What can hang from each mark:
pazon: duref vukezez
popa: lutir zavez
zavez: konuf popa
duref: pazon
vukezez: pazon zavez
lutir: konuf numipug popa vapo vukezez
konuf: pazon
remo: vapo
vapo: remo

Each row was made from one small tree. The marks that hang from a mark follow it in brackets, in alphabetical order. Every link used is in the known rows. Write each row's tree.
(in the rows, 128 means zero)
Known rows:
vukezez(pazon(duref)): [108  92 133 123 132 134 135 130 124 122 121 130  97 142 144 100 121 140
 157 107 143 121]
popa(zavez): [113 108 133 138 102 143  94 102 144  99 131 136 112 161 110 114 136 125
 144 105 100 119]
pazon(duref vukezez): [ 91 127 128 119 144 146 102 106 133 168 114 137  89 134 147 118  97 149
 156 113 125 106]
konuf(pazon(vukezez(zavez))): [115 174 156 128 157 116  92 134 159 162 127 116 115 137 142 151 123 152
 146 128 139 145]
lutir(konuf numipug popa vukezez(pazon)): [130  71 140 121 120 129 157 155 122 134 133 106 182 123 114 150 157  81
 172 149 129 155]
remo(vapo): [109 121 134 131  98 112  91  99 140 138 144 138 122 121 106  89 130 101
 121 109 178 140]
lutir(konuf popa vapo(remo)): [113 109 142 130 106 123 120 149 137 111 143 118 163  83 101 100 139  73
  77 110 212 139]
popa(lutir zavez(konuf(pazon(vukezez)))): [141 152 107 125 138 152 103 129 118  83 113 132 114 134 121 201 158 149
 106 130  23 155]
zavez(konuf popa): [108 130 152 116 108 150 111 121 119 116 125 147 121 107 100  93 107 128
 158 120 175  98]
popa(lutir(konuf(pazon)) zavez): [140 108 108 140 114 128 136 134 111  90 136 136 131 149 114 178 173 108
 115 115  73 165]
popa(lutir(numipug) zavez): [141  97  97 149 100 132  89 101 152  84 136 139 124 171 103 134 167  84
  63 128  55 140]
konuf(pazon(duref vukezez(zavez(popa(lutir))))): [146 201 104 134 159 112 112 139 125 161 124 128 114 153 153 140 102 161
  69 144 115 128]
duref(pazon(vukezez(zavez(konuf popa)))): [148 200 146 123 152 116  98 124 138 160 117 126 116 115 126 104  83 175
 171 138 108  80]
konuf(pazon): [102 111 162 124 123 134 102 113 151 138 132 145 108 142 121 151 142 112
 169 112 174 129]
zavez(popa(lutir(konuf numipug vapo(remo)))): [142 107 106 146 102  99 122 166 129  89 152 133 158  80  97  81 159  24
  30 128 174 157]
pazon(duref vukezez(zavez(konuf popa))): [120 181 132 117 154 133 118 134 115 150 117 128 109 105 148  84  72 192
 133 134 132  99]
lutir(konuf popa vapo(remo) vukezez(pazon)): [120  90 144 124 111 121 180 178 117 103 135  89 186  81 115 134 156  75
 132 123 179 162]
lutir(popa(zavez(konuf)) vapo): [142 108 128 128 102 162 112  99 132  57 124 131 139 110 102 112 141 135
 105 124 123 104]
zavez(konuf(pazon) popa(lutir(vapo vukezez))): [142 108 132 115 103 146 193 116 106 103 125 134 148  89 116 165 153 102
 141 142 164 123]
zavez(konuf): [ 94 101 159 113 111 154 121 109 132 114 122 141 114 104 109 116 127 133
 168 111 164 116]
duref(pazon(vukezez(zavez(popa)))): [144 205 139 137 148 102  86 118 155 182 125 122 116 148 129 101  82 153
 161 134 114  81]
konuf(pazon(vukezez)): [102 148 151 120 147 136  83 128 148 155 121 132 103 135 131 166 133 126
 169 121 132 135]
vukezez(pazon(duref) zavez(konuf popa(lutir))): [156 157 106 127 136 119 163 155  97  90 121 118 125 124 139  87 107 172
  68 137 120 130]
pazon(duref vukezez(zavez)): [102 157 132 126 153 123 114 114 144 172 121 120 100 138 158 100  89 176
 130 121 131 112]
pazon(duref vukezez(zavez(konuf))): [106 151 140 113 157 138 128 119 126 151 113 123 101 104 156 107  89 198
 142 125 121 115]

Which tree is each row?
[141  73 136 125 114 135 148 124 150 111 129 104 166 122 119 126 161  74
 139 151 151 132] => lutir(numipug popa vapo vukezez(pazon))
[113  74 145 118  97 146 189 112 118 144 133 114 171  94 113 130 139  91
 175 130 196 120] => lutir(konuf popa vapo vukezez)
[145  97  95 156  99 113  92 127 165  53 143 129 136 128 104 117 181  51
   4 117  90 153] => popa(lutir(numipug vapo(remo)) zavez)
[140 114 120 141  99 147  96  92 151  81 131 127 135 145 106 103 140 116
  93 120 133 104] => lutir(popa(zavez) vapo)
[130 178 148 133 151 106  94 105 167 183 120 118 108 147 138 124  99 161
 172 125  97  98] => duref(pazon(vukezez(zavez)))
[118 185 124 130 152 118 102 131 132 174 125 124 108 138 149  76  70 168
 121 131 145  98] => pazon(duref vukezez(zavez(popa)))
[165  95 131 130 125 145  90 108 153  59 133 142 143 113 112 149 174 107
 106 145 107 126] => lutir(numipug popa(zavez(konuf(pazon))) vapo)
[125 131 123 117 160 154 103 124 116 114 110 145  88 126 151 175 128 183
 174 118  47 121] => popa(zavez(konuf(pazon(duref vukezez))))
[154  76  88 143 132 118 132 125 117 103 139 155 121 150 139 168 172 104
 101 128  49 157] => popa(lutir(konuf(pazon(duref)) numipug) zavez)
[129 191 134 129 168 112  95 139 134 178 126 131 107 141 158 122  88 169
 138 136 147 112] => konuf(pazon(duref vukezez(zavez(popa))))
[133 164 143 138 126 107 116 161 134 110 136 107 133 144 122  68 111 137
 121 127 167 131] => vukezez(pazon zavez(popa))
[136 147 136 122 144 120 146 158 105 103 124 121 118 113 145  69  94 184
 131 128 155 113] => vukezez(pazon(duref) zavez(konuf popa))
[130  98 138 122 109 128 174 106 142 128 128 116 158 119 118 154 151 118
 104 151 110 146] => popa(lutir(numipug vukezez(zavez(konuf))))
[119 121 125 127  87 140 158 109 119 145 127 128 148 151 102 140 125  93
 126 134 144 114] => zavez(popa(lutir(vukezez)))
[136 157  95 125 152 127 132 156  88 159 124 144 117 122 143 157 117 126
 119 134 107 139] => zavez(popa(lutir(konuf(pazon(duref vukezez)))))
[102 133 136 117 161 138  98 118 136 171 116 143  88 138 156 159 115 150
 173 118 126 119] => konuf(pazon(duref vukezez))
[132  96 112 127 128 111 236 153  94 139 127  95 149 130 156 139 135 148
 138 131 109 164] => popa(lutir(konuf vukezez(pazon(duref) zavez)))
[148 106  99 132 123 122 175 135  95 116 136 150 120  99 139 114 137  99
 107 125 177 125] => zavez(popa(lutir(konuf(pazon(duref)) vapo)))
[128 111 152 119 139 118 185 124 120 190 134 120 166 134 151 176 119 156
 179 141 164 130] => lutir(konuf(pazon(duref)) popa vukezez(zavez))
[135 125 112 140 101 126  91 117 144 119 138 145 133 150  97 101 138  66
  63 141 138 122] => zavez(popa(lutir(numipug)))
[131 114 131 124 106 128 184 144  96 149 136 132 161 126 113 181 150  86
 165 137 146 147] => zavez(popa(lutir(konuf(pazon) vukezez)))
[142 129 144 123 123 155  86 113 134  86 124 140 138 146 105 179 148 148
 130 130  97 122] => lutir(popa(zavez(konuf(pazon))))
[130 104 120 132  94 130 137 109 135 144 135 134 154 150 102 135 141  64
 110 150 125 123] => zavez(popa(lutir(numipug vukezez)))
[130 115 132 126 133 107 208 168  89 151 133 105 150 118 152  96 102 153
 192 131 150 131] => lutir(konuf vukezez(pazon(duref) zavez(popa)))
[139 129  83 134 151 131 133 140  97 122 121 137 110 143 149 185 145 145
 120 121  26 157] => popa(lutir(konuf(pazon(duref vukezez))) zavez)
[131 156 110 128 164 109 156 149 112 163 126 121 118 124 162 162 125 160
 102 132 103 160] => popa(lutir(konuf(pazon(duref vukezez(zavez)))))
[120 122 135 131 143 111 142 137 135 127 126 112 107 145 156  83 112 167
 133 115 148 129] => vukezez(pazon(duref) zavez)
